What can hang from each mark
novi: didedu tipaz
didedu: fazu
tipaz: bemo novi
rebu: seritef tufas
bemo: tipaz tufas
tufas: bemo rebu
fazu: didedu seritef
seritef: fazu rebu

Known rows, with every way that one mark hangs from another
didedu{fazu}: [ 1.06 -0.49 -2.14  1.46  0.25 -1.77 -1.13  0.71 -2.18 -2.90 -0.02  0.99
 -3.54  3.54  0.59  3.08 -2.25  0.79 -0.35  1.49 -4.29  3.14 -1.63  3.74
 -0.21]
rebu{tufas{bemo{tipaz{novi{didedu{fazu}}}}}}: [ 1.80 -0.52  1.32  2.25  2.01 -1.34  0.33  2.99 -3.03 -3.04  1.36  1.46
 -4.37  4.01 -1.64  1.18 -1.05 -1.15 -4.49 -1.91 -4.25  1.61 -3.68  2.35
 -0.68]
tipaz{bemo{tufas} novi{didedu{fazu}}}: [ 1.16  1.15  0.42  4.45 -1.93 -1.90  1.51 -1.38  4.40 -1.91  1.13  3.15
 -3.66  7.64  2.51  0.04 -0.85  1.87 -2.32 -1.80 -0.97  4.37 -3.76  1.51
 -2.64]
tipaz{bemo{tufas{rebu}} novi{didedu}}: [ 0.82  1.74  1.66  5.18 -2.20 -0.14  2.50 -2.09  4.00 -0.37  0.48  3.47
 -3.02  7.23  1.55 -0.41 -0.10  1.85 -2.00 -2.41  0.92  4.44 -1.46  0.74
 -3.84]
novi{didedu}: [ 1.41 -0.51  1.43  2.78  1.12 -2.00  0.01 -0.24 -0.67 -2.83  1.38  2.34
 -1.76  3.48  0.13  1.16 -1.25 -0.46 -0.21 -1.86 -1.37  2.73 -1.88  3.75
 -2.16]
rebu{seritef{fazu} tufas{bemo}}: [ 1.39  1.08  2.48  3.23 -1.73  1.72  1.24 -0.45 -7.88 -4.40 -3.16 -1.96
 -1.94  1.51 -2.56  0.50 -1.56 -0.82 -3.53 -1.71 -4.48  0.52 -3.75  0.66
 -1.21]
novi{didedu tipaz}: [ 0.74 -3.49  2.37  3.55  1.62 -3.47 -0.67 -1.19  0.83 -2.96  1.95  2.29
  0.14  4.75  0.12 -0.22 -0.98  0.30 -0.67 -1.30 -1.15  3.02 -1.78  4.90
 -2.92]
tipaz{bemo{tufas} novi{didedu}}: [ 0.83  2.03  1.38  4.99 -2.00 -1.11  2.00 -1.43  4.18 -1.17  1.47  3.39
 -2.99  7.27  1.97 -0.53 -0.23  1.72 -2.31 -2.58  0.21  4.13 -3.19  0.48
 -3.43]
rebu{tufas}: [ 1.04 -0.53  1.30  2.48  0.03  1.36  0.62  1.45 -4.27 -2.23 -0.47  1.62
 -2.51  1.91 -0.70  1.80 -0.29 -1.05 -1.44 -1.01 -3.61  1.19 -0.69  1.53
 -1.31]
tufas{bemo{tipaz{novi}} rebu{seritef{fazu}}}: [ 1.01  2.80  1.72  3.77 -0.14  0.34  1.20 -0.40 -4.65 -0.70 -1.40 -1.00
 -3.44  4.37 -4.29  0.30 -1.69  1.31 -4.03 -0.68 -1.19  2.91 -1.68  0.74
 -2.68]
fazu{didedu seritef{rebu{tufas{bemo}}}}: [ 2.42 -0.31 -0.01  2.65 -1.47 -0.93  0.66  1.48 -6.33 -3.54 -1.33 -1.93
 -2.56  4.09 -1.43  0.80 -2.40  0.05 -0.74 -0.08 -5.52  0.36 -2.17  3.58
  3.41]
tufas{bemo{tipaz} rebu{seritef}}: [-0.15  3.20  0.99  3.13  0.79  0.75  1.24  0.90 -5.74 -0.35 -1.40  0.28
 -3.37  3.83 -5.11  0.89 -1.42  1.02 -3.30 -1.08 -0.25  3.38 -0.12  1.31
 -1.85]
tufas{bemo{tipaz} rebu{seritef{fazu}}}: [ 0.28  3.13  0.94  3.41  0.16  0.66  1.42  0.33 -6.07 -1.15 -1.97 -1.05
 -2.90  3.71 -5.18  0.64 -1.98  1.04 -3.65 -1.03 -0.84  2.75 -1.42  1.37
 -2.13]
tipaz{novi{didedu{fazu{seritef}}}}: [ 3.62 -1.34  1.64  3.09  0.43 -3.31 -1.09 -1.65  1.72 -2.25  1.67  1.36
 -3.91  5.78  2.19  1.24 -1.67  1.38 -0.44  0.45 -3.71  3.27 -2.64  3.60
 -1.97]
bemo{tipaz{novi} tufas{rebu}}: [ 0.24  1.79  0.05  4.63 -0.48 -0.28  1.95  0.14  0.67  0.88  0.22  3.01
 -2.73  5.96 -2.38  0.40 -0.13  2.13 -0.93 -1.15  0.18  5.04 -1.86  1.46
 -2.42]
fazu{didedu seritef{rebu}}: [ 2.20 -0.12 -0.51  2.81 -1.98 -1.32  0.24  0.29 -5.47 -2.94 -1.23 -1.78
 -1.98  4.36 -0.85  1.02 -2.69  0.91  1.08  0.91 -4.70  0.91 -1.65  3.66
  2.91]
novi{didedu tipaz{bemo{tufas}}}: [-0.45 -1.70  1.57  4.51  0.05 -2.80  1.10 -1.11  2.59 -2.82  1.31  3.17
  0.03  6.58  0.38 -1.01 -0.73  1.23 -1.61 -2.81  0.59  3.70 -2.63  3.86
 -3.07]
novi{didedu{fazu} tipaz{bemo}}: [ 0.42 -3.61  0.89  3.29  0.90 -3.97 -0.52 -0.95  1.77 -3.81  1.31  2.37
 -1.32  6.95  1.14  0.05 -1.96  1.07 -1.65 -0.81 -1.61  3.01 -2.82  5.10
 -2.48]
fazu{didedu seritef{rebu{tufas{bemo{tipaz}}}}}: [ 2.35 -0.31  0.10  2.70 -0.97 -1.34  0.68  2.04 -6.62 -3.41 -0.97 -1.77
 -2.80  4.71 -2.28  0.62 -2.56  0.13 -0.92 -0.13 -5.35  0.19 -2.96  3.39
  3.31]
tipaz{novi}: [ 1.91  0.82  1.38  3.36 -0.61 -0.86 -0.54 -0.84  0.41 -0.37  1.80  1.51
 -3.15  4.02  1.18  1.31 -0.41  1.07 -1.07  0.79 -2.81  3.10 -1.09  0.56
 -2.76]
fazu{seritef{rebu}}: [ 3.24  0.27  0.32  2.15 -0.61 -1.73 -0.37  0.37 -3.54 -2.78 -2.25 -0.98
 -3.60  4.91 -0.48  2.01 -3.22  3.07  0.19  0.63 -3.12  1.27 -0.72  4.31
  0.32]
seritef{fazu{didedu} rebu{tufas{bemo{tipaz}}}}: [ 1.91 -0.96  0.15  2.39 -2.36 -0.21  1.11  2.06 -7.06 -5.30 -1.89 -3.01
 -2.08  2.45 -2.24  0.60 -2.96 -1.30 -4.52 -1.01 -5.87 -1.25 -5.11  1.68
  1.28]
didedu{fazu{seritef{rebu}}}: [ 3.08 -1.13 -1.75  1.21 -0.17 -2.83 -1.41  0.46 -2.94 -3.88 -2.04 -0.67
 -4.60  5.13  0.62  3.13 -3.88  2.63  0.05  1.95 -5.09  2.17 -1.76  5.54
  1.19]

Rows
[ 2.11 -2.02  0.42  2.56 -3.58  0.71  0.97  0.36 -6.77 -5.27 -2.90 -2.74
 -1.26  1.68 -0.72  0.89 -2.69 -1.27 -2.39 -0.19 -6.01 -1.36 -3.66  1.88
  0.84]	seritef{fazu{didedu} rebu{tufas}}
[ 3.47  0.14  0.90  2.00 -0.04 -1.35  0.06  1.47 -4.53 -3.34 -2.37 -1.13
 -4.18  4.64 -1.04  1.84 -2.99  2.21 -1.52 -0.34 -3.92  0.68 -1.18  4.14
  0.86]	fazu{seritef{rebu{tufas{bemo}}}}
[ 1.22  0.77  1.46  2.60  1.60 -0.23  0.73  3.31 -3.75 -1.98  1.27  1.31
 -4.07  3.45 -2.29  1.08 -0.51 -0.94 -4.60 -1.75 -3.70  1.42 -2.94  0.97
 -1.10]	rebu{tufas{bemo{tipaz{novi}}}}
[ 1.56  0.09  2.03  2.66  1.96 -0.84  0.71  3.06 -3.17 -2.51  1.61  1.64
 -3.94  3.68 -2.00  0.83 -0.63 -1.27 -4.46 -2.44 -3.48  1.46 -3.37  1.55
 -1.28]	rebu{tufas{bemo{tipaz{novi{didedu}}}}}
[ 0.54  2.72  0.57  3.06  1.79 -0.38  0.99  2.04 -2.29  0.66  1.13  1.19
 -4.44  4.85 -3.67  1.03 -0.95  0.88 -4.40 -0.81 -0.50  3.63 -0.18  1.30
 -2.23]	tufas{bemo{tipaz{novi}} rebu}
[ 1.53  1.12  2.33  4.24 -1.12 -1.21  0.82 -1.17  2.70 -1.13  2.01  2.60
 -3.59  6.76  2.00 -0.01 -0.64  1.22 -2.48 -1.28 -0.73  2.64 -2.45  0.13
 -4.09]	tipaz{bemo novi{didedu}}
[ 3.09 -1.03 -1.38  1.12  0.93 -3.05 -1.04  2.12 -3.89 -4.18 -1.64 -0.77
 -5.40  5.52 -0.74  2.78 -3.85  2.11 -1.78  1.03 -5.50  1.65 -3.04  5.39
  1.59]	didedu{fazu{seritef{rebu{tufas{bemo{tipaz}}}}}}
[ 0.06  2.97  0.55  3.58 -1.35  1.61  1.75 -0.93 -6.24 -1.61 -2.31 -1.50
 -1.89  2.35 -3.60  0.60 -1.49 -0.01 -2.86 -0.88 -1.58  2.95 -0.16  1.21
 -1.06]	tufas{bemo rebu{seritef{fazu{didedu}}}}
[ 1.83  0.94  3.12  3.60 -1.15  0.89  1.03 -0.13 -7.19 -3.87 -2.28 -1.82
 -2.65  2.79 -3.14 -0.04 -1.56 -0.40 -4.08 -1.49 -4.64  0.44 -5.00  0.16
 -1.73]	rebu{seritef{fazu} tufas{bemo{tipaz{novi}}}}
[ 0.46  1.27  1.00  3.82 -3.46  1.08  0.59 -2.78 -6.84 -3.29 -2.46 -2.04
  0.09  1.73 -1.65  0.34 -1.76 -0.07  0.47  0.38 -3.68  1.54 -3.29  0.60
 -1.07]	rebu{seritef{fazu{didedu}}}
[-0.69  2.21 -0.71  4.66 -3.40  2.03  2.78 -2.30 -2.99 -1.31 -3.03  0.84
 -0.07  2.85 -1.76  0.47 -0.43  0.82  0.73 -1.44 -0.61  4.61 -0.56  1.98
 -0.78]	bemo{tufas{rebu{seritef{fazu{didedu}}}}}
[ 1.89 -0.44  0.89  1.40 -0.10 -0.33  0.25  3.16 -5.06 -3.50 -1.46  0.20
 -4.05  2.90 -1.92  1.85 -2.17  0.24 -4.25 -1.32 -3.58  0.25 -1.67  2.25
  0.07]	seritef{rebu{tufas{bemo{tipaz}}}}
[-0.19  2.97 -0.22  2.70  2.07 -0.15  1.22  2.77 -3.66  0.15  0.53  1.14
 -3.92  4.24 -4.56  1.37 -1.23  0.58 -4.04 -1.23 -0.12  3.43  0.07  1.85
 -1.74]	tufas{bemo{tipaz} rebu}
[-0.02 -2.96  0.24  3.81  0.26 -3.90  0.36 -1.13  2.83 -3.87  0.87  2.94
 -0.92  7.25  1.11 -0.25 -1.63  1.43 -1.60 -1.78 -0.99  4.08 -3.40  5.37
 -2.03]	novi{didedu{fazu} tipaz{bemo{tufas}}}
[ 0.15  3.26  0.26  4.84 -2.86  0.16  2.06 -0.77  2.95 -0.17  0.85  2.74
 -3.17  6.74  1.50  0.11  0.00  2.34 -2.49 -1.32 -0.27  4.06 -2.33 -0.91
 -3.04]	tipaz{bemo{tufas} novi}
[-0.09  2.94  0.69  3.65 -0.36  0.84  1.67  0.34 -6.77 -1.23 -1.58 -1.29
 -2.39  3.54 -5.28  0.25 -1.84  0.27 -3.46 -0.95 -1.29  2.57 -1.78  1.08
 -1.24]	tufas{bemo{tipaz} rebu{seritef{fazu{didedu}}}}
[ 2.69 -0.63  0.73  1.89 -1.86 -0.03  0.75  1.48 -5.53 -5.31 -3.00 -2.48
 -2.96  2.24 -1.09  1.46 -3.17  0.04 -4.91 -1.09 -4.87 -0.89 -3.62  2.19
 -0.45]	seritef{fazu rebu{tufas{bemo}}}
[ 0.70  0.95  0.92  2.34  1.74  0.05  0.87  3.86 -4.73 -2.36  0.91  1.23
 -3.67  2.94 -2.84  1.29 -0.73 -1.20 -4.37 -2.07 -3.38  1.24 -2.74  1.29
 -0.74]	rebu{tufas{bemo{tipaz}}}
[-0.59  2.36 -0.39  4.20 -2.45  1.94  2.36 -1.97 -2.14 -0.66 -2.97  2.07
 -0.87  3.09 -1.61  1.01 -0.24  1.52  0.71 -1.51  0.32  5.17  0.70  2.14
 -1.45]	bemo{tufas{rebu{seritef}}}
[ 1.03  0.61 -0.19  4.05  0.43 -3.11  0.90  0.65  2.00 -1.44  1.86  3.12
 -2.99  6.65 -1.02  0.30 -0.94  1.66 -1.18 -1.71 -1.42  4.84 -5.33  2.91
 -1.55]	bemo{tipaz{novi{didedu{fazu}}} tufas}
[-0.45 -1.74  2.35  4.89 -0.72 -1.74  1.43 -2.59  1.44 -2.48 -0.30  2.83
  0.33  6.47 -0.29 -1.26 -0.69  1.51 -1.04 -2.65  1.09  3.93 -1.42  3.73
 -3.44]	novi{didedu tipaz{bemo{tufas{rebu{seritef}}}}}
[ 1.11 -0.57  2.56  3.81 -3.43  2.65  1.27 -2.08 -8.66 -4.17 -3.48 -1.88
 -0.21  0.98 -1.77  0.16 -1.12 -1.64 -0.48 -0.67 -5.35 -0.03 -3.32  0.47
 -0.64]	rebu{seritef{fazu{didedu}} tufas}
[ 1.97 -0.96  0.14  2.37 -2.85  0.25  1.18  1.49 -6.85 -5.46 -2.26 -3.08
 -1.80  1.85 -1.47  0.76 -2.82 -1.41 -4.26 -0.89 -5.92 -1.09 -4.30  1.79
  1.41]	seritef{fazu{didedu} rebu{tufas{bemo}}}
[ 1.67  0.63 -0.08  4.21  0.55 -3.55  0.86  0.47  1.90 -1.61  1.39  2.60
 -3.34  7.34 -1.07  0.25 -1.37  2.33 -0.74 -1.48 -1.66  4.69 -5.49  3.68
 -1.13]	bemo{tipaz{novi{didedu{fazu{seritef}}}} tufas}
[ 0.99  0.31  0.24  4.40  0.14 -1.70  1.53 -0.32  1.66 -0.33  0.37  3.25
 -3.07  6.62 -1.73  0.41 -0.71  1.87 -0.81 -1.51 -0.37  5.30 -2.84  3.20
 -2.10]	bemo{tipaz{novi{didedu{fazu}}} tufas{rebu}}
[-0.49 -1.89  1.72  4.71 -0.10 -2.11  1.43 -1.64  2.43 -2.20  0.63  3.23
  0.05  6.64  0.02 -0.99 -0.60  1.28 -1.44 -2.71  1.15  3.92 -1.44  4.05
 -3.42]	novi{didedu tipaz{bemo{tufas{rebu}}}}
[-0.83  2.14 -1.07  4.06 -0.09  0.20  2.30  1.17 -1.37  0.21 -0.65  2.92
 -2.04  5.01 -3.58  0.83 -0.51  1.71 -0.56 -1.74  0.74  4.75 -1.47  2.35
 -1.69]	bemo{tipaz tufas{rebu}}
[-1.40  3.56 -1.08  4.22 -2.50  1.75  3.00  0.12 -0.20 -0.35 -1.34  2.70
 -2.25  5.36 -0.73  0.79 -0.46  1.75 -1.53 -2.01  1.31  3.97 -0.07  0.49
 -2.43]	tipaz{bemo{tufas{rebu}}}
[ 0.93 -2.97  0.46  3.96  0.45 -4.59  0.28 -1.41  2.64 -4.04  0.16  2.08
 -1.39  8.28  1.05 -0.31 -2.25  2.44 -0.96 -1.44 -1.36  3.84 -3.55  6.38
 -1.46]	novi{didedu{fazu{seritef}} tipaz{bemo{tufas}}}
[ 0.74  1.05  1.53  3.68 -2.35  2.59  1.11 -3.12 -5.46 -0.99 -3.93 -0.55
 -1.24  2.24 -2.09  1.28 -1.38  1.10  0.39  0.40 -1.05  2.58  1.56  1.61
 -2.93]	tufas{rebu{seritef{fazu}}}
[-0.02 -2.37  2.26  4.04  0.66 -2.89  0.28 -1.03  1.57 -2.72  1.72  2.64
 -0.35  6.29  0.36 -0.74 -1.02  0.85 -1.76 -1.94  0.02  2.73 -2.09  3.62
 -3.55]	novi{didedu tipaz{bemo}}
